Every row comes from one small tree of marks. The marks that hang from a mark follow it in brackets, in the order of their numbers. Every link used is in the known rows. Which tree was each row made from?
Known rows:
k528[k330[k550[k7]]]: [-.30, .13, .26, -.07, .20, -.29, .17, .18, -.66, -.11, -.31, .34, .32, .36, -.04, .08, .19, .01, -.04, .16, -.11, -.08, -.12, .21, -.18, .28, -.06, .26, -.24, -.10, .06]
k864[k7[k550[k330[k687]]] k781 k894[k511]]: [.29, -.12, .04, .14, -.13, .01, -.08, .18, .41, -.06, .44, -.19, -.32, -.46, -.06, -.05, .01, .17, -.23, .05, -.01, -.07, .17, .09, .01, .07, -.01, -.02, -.02, .38, -.03]
k781[k864[k7 k894]]: [-.18, .15, -.15, .00, -.13, -.13, -.07, -.05, .18, .21, -.03, -.10, .14, -.09, .11, -.06, .06, -.08, .05, .11, .19, .17, -.30, -.16, .40, .22, .13, .16, -.37, .06, -.23]
k528[k330[k687] k781[k864[k7[k550] k894[k511]]]]: [.11, .02, -.01, .00, -.36, -.43, .01, -.13, .04, .32, .13, -.17, -.03, -.27, -.10, -.35, .32, -.12, -.17, -.01, -.23, -.33, .18, .53, .17, .32, .28, .23, -.11, -.03, -.13]
k330[k550[k7] k687]: [-.41, .09, .44, .02, .28, -.06, -.02, -.21, -.59, -.21, -.17, .14, .08, .22, -.15, -.20, .29, .05, .07, .07, .28, -.06, -.34, .10, -.14, .07, -.01, .24, -.20, .03, .02]
k330[k550 k687[k781]]: [-.32, -.16, .20, -.11, .35, .04, .14, -.45, -.44, -.21, -.04, -.07, -.23, .27, -.12, -.38, .37, .13, .20, -.27, .31, -.20, -.32, .25, -.21, .07, .27, .57, -.05, -.05, .24]
k894[k511 k550[k7[k864[k781]] k330[k687]]]: [.18, -.03, .30, .13, -.11, .01, -.12, .09, .08, .00, .33, -.31, -.18, -.21, .06, .11, -.02, .12, -.20, -.06, -.14, -.05, .26, -.13, -.13, -.16, -.08, -.56, .33, .04, .18]
k582[k894[k511 k550[k7] k864[k781]]]: [.28, .27, -.41, .52, -.14, .09, -.28, -.19, -.18, .05, .05, -.30, .14, -.17, .04, .07, -.03, .13, -.02, -.23, -.30, .11, .34, -.28, -.18, -.51, -.22, -.50, .29, -.16, -.05]
k894[k511 k550[k330] k864[k7 k781]]: [.47, -.01, -.51, .33, -.19, .00, -.31, .15, .29, .08, .35, -.56, -.18, -.27, .06, .18, -.14, .31, -.28, -.07, -.43, .07, .37, -.24, -.18, -.24, -.23, -.73, .25, .13, .07]
k330[k550 k687]: [-.21, .00, .35, -.17, .19, .01, .04, -.33, -.48, -.15, -.06, -.01, -.04, .28, -.16, -.30, .45, .01, .31, .02, .24, -.16, -.46, .32, -.14, .11, .10, .43, -.10, -.03, -.01]
k7[k550 k864[k781 k894[k511]]]: [.51, .05, -.11, -.08, -.03, -.07, .04, .04, .54, .18, .20, .01, -.28, -.22, -.20, .27, .01, -.12, .03, .10, -.06, .10, .14, .24, .04, .12, .06, .34, .29, -.09, -.23]
k687[k330[k550] k781[k864[k7 k894[k511]]]]: [-.22, -.03, -.69, .16, -.18, .07, -.07, .08, .07, .04, .26, -.34, -.05, -.14, .13, -.57, .26, .09, -.45, -.42, .13, .01, -.14, -.10, -.17, .00, .21, .38, -.18, .00, .09]
k864[k781 k894[k550[k7 k330[k687]]]]: [.02, -.03, .23, .21, .04, .12, -.25, .07, -.09, .01, .18, -.05, -.05, -.15, .23, -.05, -.09, .12, -.09, -.03, .03, -.06, .11, -.29, .05, -.09, .02, -.51, -.06, .25, .20]
k894[k550[k330]]: [-.02, -.17, .14, -.24, .02, .16, .00, .11, -.09, -.15, -.06, .10, .13, .30, .01, .19, -.20, .03, .12, .16, -.15, -.10, -.08, .00, -.08, .00, -.06, -.24, .07, -.15, .10]
k511[k7]: [-.19, .02, -.06, -.27, .22, -.31, .33, -.25, -.10, -.09, -.42, .26, .11, .62, -.28, .23, -.24, -.05, .34, .27, .13, .17, -.21, .19, .04, .11, -.20, .26, -.23, -.07, -.02]
k511[k7[k550[k330[k687]] k864[k894]]]: [.03, -.15, .53, -.40, .19, -.01, .30, .02, .30, .09, -.31, .44, -.18, -.13, -.07, .09, -.07, -.34, .28, .33, .30, .01, -.16, .21, .25, .30, .08, .30, .06, .15, -.17]
k582[k894[k511 k550]]: [.10, .08, -.11, .02, -.37, .14, .01, -.26, -.20, -.21, .06, -.22, .24, .22, -.21, -.03, .18, -.01, .31, -.02, -.17, -.04, -.04, .21, -.17, -.40, -.20, .02, .17, -.42, -.16]
k550[k7[k864[k894[k511]]] k330[k687]]: [.01, -.01, .45, -.10, -.11, .15, .05, .26, .04, -.03, .28, .19, -.07, -.12, .11, .11, .14, -.11, .02, .26, .15, .08, -.07, -.07, .23, -.08, -.06, -.22, -.03, .18, -.14]
k330[k550[k7[k864[k781 k894[k511]]]] k687]: [.15, .24, .24, .20, .00, -.09, -.16, -.05, -.03, .13, .26, -.26, -.24, -.25, -.09, -.17, .54, .02, -.07, -.07, .14, .12, -.03, .06, -.04, -.10, -.02, .13, .08, .10, -.09]
k582[k7 k894[k511]]: [-.24, .19, -.15, .06, -.35, .04, .07, -.23, -.28, -.36, -.10, .05, .46, .30, -.17, .29, .09, .09, .35, -.15, .02, .03, -.08, .17, -.11, -.29, -.20, .33, -.13, -.16, -.17]
k7[k550[k330[k687]] k864[k781 k894[k511]]]: [.45, -.14, .30, -.15, -.03, .14, .04, .17, .47, .11, .35, .03, -.38, -.39, .01, .06, .09, -.11, .02, .04, .01, -.09, .12, .19, .09, .11, .16, .09, .30, .15, -.09]
k781[k864[k7[k550[k330]] k894]]: [-.11, -.05, .14, -.13, .00, .10, -.05, .35, .42, .14, -.14, .22, .11, -.35, .14, .03, -.22, -.16, -.18, .16, .10, .03, -.10, -.19, .32, .38, .16, .15, -.18, .10, -.19]
k687[k781]: [-.22, -.18, -.13, -.18, .30, -.04, .31, -.27, -.12, -.20, -.09, .15, -.10, .43, -.07, .13, -.16, .13, .20, -.09, .17, -.02, -.15, .09, -.05, .10, .19, .40, -.12, -.11, .23]
k550[k7[k864] k330]: [-.19, -.07, .48, -.19, .24, .01, .28, .38, .07, -.07, -.21, .42, .11, .06, .09, .54, -.29, -.10, .05, .31, .12, .14, -.08, -.19, .15, .22, -.02, -.11, -.07, .04, .04]
k894[k550[k7 k330[k687]] k864[k781]]: [.10, -.04, .06, .29, .22, .14, -.30, -.05, -.22, .09, .07, -.07, -.10, -.18, .32, .01, -.20, .16, -.11, -.12, -.11, -.11, .19, -.42, -.08, -.12, .05, -.77, .17, .23, .23]

Write each row's tree:
[.03, .26, -.18, -.23, -.16, -.46, .09, -.04, -.19, .40, -.41, -.08, .24, .48, -.25, -.34, .39, -.22, .04, -.09, -.38, -.02, .11, .54, .11, .05, -.07, .29, -.16, -.31, -.04]	k528[k330[k550] k781[k864[k894[k511[k7]]]]]
[.37, .08, -.37, .22, -.12, .14, -.06, -.06, .12, .06, -.17, -.29, .07, .01, .02, .05, -.16, .03, .17, -.21, -.36, .14, .37, -.17, -.11, -.50, -.32, -.53, .33, -.07, .03]	k582[k894[k511[k7] k550[k330] k864[k781]]]
[.00, -.15, .13, -.11, .04, .04, .09, .37, .37, -.10, -.05, .30, .00, -.26, -.05, .27, -.22, -.03, -.09, .36, .08, .04, -.06, -.01, .14, .29, .01, .19, -.19, .21, -.15]	k864[k7[k550[k330]] k894]
[.04, .14, -.25, -.03, -.25, -.09, -.16, .03, .36, .12, .11, -.04, .05, -.24, -.13, -.10, .01, -.10, -.23, .13, .01, .09, -.06, .07, .19, .13, -.02, .26, -.09, -.09, -.36]	k781[k864[k7[k550] k894[k511]]]
[.44, .06, -.55, .29, .05, -.22, -.13, -.08, .36, .09, .18, -.22, -.28, -.32, -.19, .22, -.16, .20, -.23, .02, -.22, .07, .28, .03, -.18, .07, -.11, -.04, .21, .12, -.14]	k894[k511 k864[k7[k550] k781]]
[-.06, .06, .11, .21, .05, .34, -.10, .14, -.30, -.07, -.30, .20, .34, -.14, .27, .17, -.20, -.07, .13, .00, -.12, .03, .08, -.44, .00, -.28, -.10, -.53, .11, -.08, -.04]	k582[k894[k550[k7 k330] k864]]
[.29, .00, .01, -.12, .04, -.11, .07, .14, .48, .28, -.21, -.13, -.13, -.03, .02, .28, -.19, -.12, .14, .10, -.07, .22, .13, -.12, .16, .00, -.09, -.23, .15, .03, .06]	k511[k7[k864[k781 k894[k550[k330]]]]]
[-.39, -.02, -.10, .03, .25, .01, .10, .19, -.46, -.22, -.18, .35, .24, .30, -.04, -.05, -.06, .03, -.17, .02, .18, -.01, -.27, -.06, -.36, .18, -.01, .24, -.22, .03, .14]	k687[k330[k550[k7]]]
[-.07, -.09, .00, .33, -.05, .44, -.14, -.16, -.39, -.21, .13, -.13, -.02, -.23, .26, -.27, .03, .11, -.03, -.38, -.07, -.14, .26, -.30, -.17, -.57, .01, -.51, .27, -.06, .17]	k582[k894[k511 k550[k7 k330[k687[k781]]] k864]]
[-.49, -.11, .30, -.05, .24, .26, .00, .03, -.15, .03, -.02, .28, .02, -.04, .45, -.30, -.13, -.04, -.10, -.25, .34, -.06, -.11, -.41, .36, .08, .36, -.07, -.29, .18, .24]	k550[k7 k330[k687[k781[k864[k894]]]]]
[-.43, -.18, -.34, -.12, .27, .16, .14, -.09, -.25, -.01, -.15, .07, .05, .27, .19, -.48, .03, -.02, -.13, -.52, .24, -.15, -.30, -.06, -.24, .24, .44, .53, -.08, -.17, .31]	k687[k330[k550] k781[k864]]
[-.06, .15, -.02, -.03, -.27, .25, -.38, .33, .00, .10, .10, .05, .32, .06, .18, -.07, -.14, -.09, -.30, .06, -.23, .08, .10, -.33, .18, -.26, -.19, -.56, .00, -.18, -.09]	k781[k864[k894[k511 k550[k7 k330]]]]
[.17, -.02, .19, -.30, .12, -.02, .17, -.01, .31, .12, -.14, .38, -.09, -.12, -.13, .30, .00, -.30, .25, .34, .19, .05, -.21, .23, .17, .34, .19, .55, .11, -.14, -.33]	k7[k550 k864[k894]]
[-.07, .09, .51, .08, .20, -.37, .19, -.02, -.43, .13, -.08, -.06, -.08, -.14, .11, -.04, .44, .01, -.01, -.08, .05, -.14, -.04, .20, -.12, .40, .22, .22, .00, .11, .16]	k528[k330[k550[k7[k864[k781]]] k687]]
[-.34, .03, -.51, .12, .03, .19, -.11, .14, -.22, .00, .09, .09, .14, .12, .19, -.51, .07, -.01, -.47, -.44, .14, .03, -.06, -.23, -.17, -.09, .17, .24, -.15, -.10, .16]	k687[k330[k550[k7]] k781[k864[k894[k511]]]]
[.10, .06, -.28, .21, -.02, -.26, .02, -.04, .31, .10, .17, -.24, -.11, -.13, -.03, .21, -.01, .18, .04, .10, .09, .21, -.04, -.09, .16, .15, .03, .11, -.31, .27, -.03]	k864[k7 k781 k894]
[-.33, -.04, .00, .01, .10, .25, -.19, .19, -.01, .09, -.12, .13, .16, .00, .37, -.12, -.31, -.04, -.27, -.22, .03, .01, .10, -.52, .21, -.07, .19, -.32, -.08, -.13, .22]	k687[k781[k864[k894[k550[k7 k330]]]]]
[.09, -.16, .43, -.41, .07, -.07, .33, .01, .25, -.09, -.15, .25, -.21, .05, -.28, .11, -.11, -.22, .12, .27, .09, -.04, .01, .37, -.01, .13, -.14, .17, .26, -.02, -.10]	k894[k511[k7[k550[k330[k687]] k864]]]
[.31, .08, -.53, .40, .00, -.23, -.26, -.26, .14, .20, .08, -.52, -.17, -.25, .04, .16, -.07, .23, -.06, -.05, -.19, .07, .14, -.23, -.12, -.03, -.03, -.39, .13, .10, .02]	k894[k550 k864[k7 k781]]
[.34, -.07, -.17, .10, -.10, -.02, -.04, .42, .59, -.03, .30, -.07, -.17, -.35, -.12, .25, -.21, .16, -.31, .12, -.16, .09, .28, .01, .01, .09, -.13, -.01, -.02, .24, -.05]	k864[k7[k550[k330]] k781 k894[k511]]
[-.10, -.28, .52, -.33, .24, .18, .19, .01, -.08, -.23, -.06, .45, -.08, .08, -.04, .03, -.15, -.08, .17, .18, .17, -.27, -.19, .22, -.03, .29, .16, .22, .01, .08, .05]	k7[k550[k330[k687]]]
[-.28, -.38, .28, -.22, .30, .19, .31, -.14, -.18, -.26, .07, .16, -.21, .25, .15, -.09, -.09, .13, .20, -.15, .25, -.21, -.17, .04, .01, .10, .30, .15, -.11, .13, .37]	k550[k330[k687[k781]]]
[.24, .22, -.35, .27, -.18, -.10, -.34, -.01, .02, .04, .28, -.22, .04, .07, -.10, .11, -.07, .18, -.21, .02, -.24, .15, .25, -.13, -.09, -.33, -.27, -.38, .05, -.07, -.01]	k864[k781 k894[k511 k550[k7]]]
[.17, .02, -.20, -.21, -.24, .03, -.08, .14, .12, -.06, -.04, .01, .11, .39, -.19, .07, -.13, -.06, .05, .25, -.25, .13, .09, .08, .01, -.34, -.43, -.31, .03, -.12, -.09]	k864[k894[k511[k7] k550[k330]]]
[-.06, .04, -.30, -.11, -.32, -.24, -.03, -.46, -.32, .21, .06, -.26, -.02, .28, .13, -.63, .28, -.09, -.02, -.29, -.14, -.21, .10, .27, .07, -.12, .11, .01, .02, -.21, .09]	k528[k330[k687[k781[k864[k894[k511[k7] k550]]]]]]
[.37, .01, -.33, .23, -.36, -.01, -.25, .28, .42, .02, .46, -.52, -.11, -.25, -.02, .13, -.03, .26, -.29, .04, -.31, .10, .28, -.13, -.05, -.24, -.23, -.47, .02, .14, .03]	k864[k7 k781 k894[k511 k550[k330]]]
[-.07, -.21, .61, -.42, .29, -.10, .42, -.04, .20, -.02, -.40, .41, -.18, .01, -.16, .17, -.20, -.28, .25, .29, .28, -.06, -.13, .27, .09, .36, .05, .29, .14, .07, -.04]	k511[k7[k550[k330[k687]] k864]]
[-.11, .21, -.33, .26, -.20, .16, -.25, -.41, -.40, -.09, -.33, -.04, .42, .03, .10, .23, .04, -.01, .39, -.23, -.06, -.04, -.06, -.12, -.13, -.30, -.04, -.06, .10, -.17, -.19]	k582[k7 k894[k550 k864]]
[-.09, .13, -.11, -.12, -.14, -.12, .34, -.25, -.12, -.20, -.30, .06, .25, .47, -.33, .07, .01, -.09, .43, .10, .03, .20, -.08, .26, .00, -.27, -.35, .29, -.10, -.22, -.16]	k582[k894[k511[k7]]]
